Each row was made from one path, in order. Every step used is in the known rows, and no mark comes twice. Write each row's path.
Known rows:
y -> r -> n -> x: [ -5  -5   5  23  24   0 -13 -13   2   3   4   6  -8  -9   6   8  -3  -7
  -1  17   0  12   3   9 -11]
d -> r -> n -> x -> a -> h: [ 26   6  11  13  19  15  -5  -7 -14 -33  -2   6 -16  10   1   8  -7  18
  23   9  16  16  23 -18 -12]
h -> d -> r: [  0  13  23   5  13  11 -11   6   0  29  -3  12  10  16  -2  18  -9   7
   8 -11  -4  15  10  -5  -4]
u -> h -> n -> x: [ -1  -9 -10   9   3   0 -19 -20 -16  16 -10 -11   9 -10   8   4  -9   2
 -12  35 -29  17  23  -1  -2]
n -> x -> r -> d: [ -7  -6  -6   8   6   3   1 -12   8 -15   2  -2  -2  11   9   8  -4   0
  -7  -1   5  13  -1 -17 -12]
x -> n -> r: [  8  -1  10  -4  10  24 -14  -3  -9  16 -10  -4   8  18 -12  -6 -15   0
  -8  -4 -10   7  11  10   1]
d -> r -> n -> x -> a: [ 14  11   5  14  13   8  -8  -1  -4 -26   2   9 -14   0   0   5  -4   9
  10   8  17  19  20 -15  -8]
a -> r: [-10  13  12   8  18   6  -4  -8   2  16   8  12  -2   2   8   5  -3 -14
  -5  -2 -24  -3  -3  -5   4]
u -> h -> d: [ -8  -7  11   5   7  -4  -2  -9  -5  30  -7  -1  18   8  12   9  -9  11
   0   5 -22  10  15   2 -10]
r -> d: [-19  -3   0   7  13   0   3  -7   3  12   1  -2   7   7   9  -1  -1   0
   3 -10 -18  15   9   0 -14]
d -> r -> n: [  5  11  19  13  24   8 -10  -3  -1   2   2  10  -6  -3  -3  -6  -2  -2
  10  -3  -9  14  17   1  -6]
n -> x -> r: [  4   4  -4   0   0   4   0 -16   6  -6  -2   0  -6  13   3  17  -5  -5
 -13   3   7  -2  -2 -15  -9]
a -> x -> r -> n: [ -5   2  16   5  11  -1   4  -4   4 -13  -2   1  -8  -7  -6   3   9  -1
 -17   2 -10   2  -4   8  -6]
y -> r -> n -> x -> a: [ -2  -3   2  23  17  -3  -6  -4   3 -15   1   4 -13  -4   2   8  -7   5
   5  16  17  10   9  -4  -7]
u -> h -> n -> x -> r: [  6  -8  -6   8  -2   1 -16 -17  -9  -2  -9 -12   4  -4   1   2 -13   4
 -17  31 -15   6  16 -13   4]
n -> x -> a: [ -1   7 -11   0  -4   3   5  -9   0  -8  -4   0  -4  12   8  18  -5   6
  -3   7  11   5  11 -15 -13]
r -> n: [ -7  -1   8  10  21  -2   3 -12   0  11  -7   3  -2  -6   3  -2   1  -7
   3  -3 -10  10  13  13 -15]
y -> r: [-13   4  11  12  12   2  -8  -4   6  22   5   3  -1   7   0   4 -10  -3
  -2   4 -14  -6   3   4  -2]
r -> n -> x -> a -> h -> y: [ 18 -12   7   3   5  11   3 -17 -28 -37  -4  13  -6   0  12  17  -8  15
  28   0  26  18  15  -6 -23]
a -> h: [  3   0   9  -2  11   9   5 -16  -9  14  -8  -3   0  18   5  10  -6   5
   9  -3 -16  -4  11  -1 -15]
a -> h -> d -> r: [ 12   7  28   3  17  18  -9   0 -10  24  -7   9   8  26  -1  21 -12  16
  20 -10  -6  12  14  -8  -8]
h -> n -> x: [ -4  -1 -11   5   5   4 -15 -14  -9  25 -16  -5   6  -4   0  19  -6  -7
 -10  20 -11  18  16   3  -5]
d -> r: [  3  18  15   3  10  13 -10  -2   1  10   6   7  -2  12  -3   2  -6   0
   3  -6 -14   3  13  -8  -3]
h -> y -> r -> d: [-20 -10  16  13  10   7 -13  -3  -7   1  18  13   8  -1  10   0 -12   3
  15 -11  -6  15  -2   4  -5]
x -> a -> r -> y: [ -4  26  11  -9  14  -1  -2  -2   3 -14  12  14 -12   6  18   7 -10  -2
   2 -15 -10  -2   8 -18  15]
x -> a -> h: [  6   4   6  -2   3   7  12  -7  -7  -4 -10  -6  -5  23   4   9 -12  18
  16  -4   2  -6  18 -13 -12]
n -> r -> y: [  8  14   8 -19   6  11  -5  -2  -1   0   1   2  -3  11   8   8  -7   2
   0 -20 -14   3  15   2   3]
a -> h -> d: [  1  -5  17   0  14   7   4  -8  -9  33 -17   2  13  22   5  26  -9  12
  14  -8  -5   9  10   3 -17]
h -> n -> r: [  4   0   2   2   4  17 -13   6  -6  23 -20  -9   7   2 -12   6  -9   3
  -3   5 -15  10  20   9   8]
x -> a: [-6 10  0  0 -2  1 10 -1  4  1 -7 -2 -2 14  2  6 -9  8  2 -5  2 -3 15 -9
 -7]

Write each row's path:
[ 15  -6  -1   3   5  12 -10 -16 -12   1 -20 -10  -3  11  -5  20 -14   4
  -3  17   0   5  11 -12  -3] : a -> h -> n -> x -> r
[ -2  10  -5  13   9   7 -15  -2  -7   1  -8   6  -4  -5   2  16 -10  -4
  -6  21  -2  14   9 -16  16] : h -> n -> x -> a -> r
[-21   2   9  15  24   4  -4  -5   4   9  11  11   2   0  14  -3  -1 -10
   2  -7 -27  13  -2  -7   1] : a -> r -> d
[  6  27  18 -14  13   8 -15  -4  -1   0  13  11  -7  10   9   4  -9   0
   3 -18 -20   6  16  -9   4] : d -> r -> y
[ -6  -9  19   9   0   5 -17 -14 -15   0  20   9   9  -5  12  -6 -16   8
   8   9 -21  -2   6   2  -2] : u -> h -> y -> r
[  7 -11  26  14  13  10  -3  -4 -20 -26   3  13  -7   1   3   3 -17  19
  33  -4  18   5  11   0  -8] : x -> a -> h -> y -> r -> n
[  5 -14  29  14  22  12 -10 -13 -21  -8   6  14  -2  -5   5   4 -12   7
  28  -3   0   7   5  13 -12] : a -> h -> y -> r -> n
[-24  -5   8  18  19   1  -9  -1   9  15   9   0   3   5   6  -3  -8   1
   4  -1 -17   8   2   1  -4] : y -> r -> d
[  5   5  23   8  11   6 -16   0  -7  21   3   6  13  10   5   3 -11  16
   6   4 -21  13  18  -9  -2] : u -> h -> d -> r
[ -4 -11   7   3  16  23 -13   2  -8   8  -6  -5  11  15  -7 -15 -13   5
  -2  -9 -13  22  11   7  -2] : x -> n -> r -> d
[ 0  0 11  9 16 -1  6 -8  7 -7 -7  1 -8  0 -3 -4 -4 -4 -3 -6  3  0  6  0
 -9] : x -> r -> n
[-12   2  12  -7   8  11 -13 -10 -12  19  -3  -1   8   8  -7   3  -3  -3
 -26   8 -28  10  -2  16  -4] : a -> x -> n
[  8  -8   3   6   2  12 -17   0 -13  15 -13 -15  11  -4  -6 -10 -12  12
  -4  20 -31   8  27   5  10] : u -> h -> n -> r
[ -6 -10  -1  10  10  15 -13   9  -5  17 -14 -11  11   0  -8  -4  -7   8
   4   0 -17  25  20   7   6] : h -> n -> r -> d
[  2  -1  -6  11  11  -2   5 -10  -2 -17  -8   2  -9  -3   7  10  -1   4
   4   8  17  15  16  -5 -17] : r -> n -> x -> a
[  0  -4  -3  11  19   0  -1 -20  -4   1  -5   5  -4  -9   8  11   4  -9
  -2  10  -1  18  10   7 -21] : r -> n -> x
[  9   3  16  16  26   8 -16  -3  -6  12  -5  17   2  -1   2  20  -1   2
   9   3   9  33  12   0 -14] : h -> d -> r -> n -> x
[-10  -3  16  22  27  -2  -8  -5   4  13   1   5  -5  -9  -1  -4  -6  -5
   4   6 -10   3   6  14  -5] : y -> r -> n
[ -1 -11  12  17  15   7 -18 -16 -15 -11  12  19  -2 -15   8  13  -7  -5
  10   7  11  18   0  11 -13] : h -> y -> r -> n -> x
[ 10   8  12 -21  13  19 -18  -5 -12   6  -4   1   3  16   0  -3 -18   0
  -9 -17 -15  10  15   9   7] : x -> n -> r -> y
[  8 -12   2   7   7  21  -3  13 -14  -8 -22 -16   4  15  -8   0 -15  30
  21   0   0  20  29 -10   6] : x -> a -> h -> n -> r -> d
[  2  22   1  -9  11   1  -7 -10  -2 -23  14  16 -15   5  23  19  -7  -5
  -3  -3  -2   7   4 -22  10] : n -> x -> a -> r -> y
[-16 -18  17  17   7   3 -17  -8 -14  -8  23   7  11  -7  18 -14 -15  12
  13   4 -24  13   6   0  -3] : u -> h -> y -> r -> d
[ 13  -5  17  20  23   4 -20  -9 -13   3   1  11   6  -7  10   7  -4  11
   7  17  -7  32  20  -5 -11] : u -> h -> d -> r -> n -> x
[ 21   6   8 -17   4  17  -8   7 -18 -10 -20 -10  -5  15  -2  10 -20  25
  16  -8  -2   8  33  -7  15] : x -> a -> h -> n -> r -> y
[-13  -3   5   6   9   1   5  -4  11  -5   1  -4   0  12   3  -4  -6   2
  -3 -13  -4   5   1 -11  -8] : x -> r -> d
[-12   3  -5  17  14   5  -2  -3   2 -20  11  10  -6   3  18   8  -2   0
   2   3   1  19   0 -24   0] : n -> x -> a -> r -> d
[ 11   8   8  14  22  10 -15 -10  -4  -8   5  12  -9  -5   2   5   1  -4
   4   9   0  22  14  -4 -11] : d -> r -> n -> x
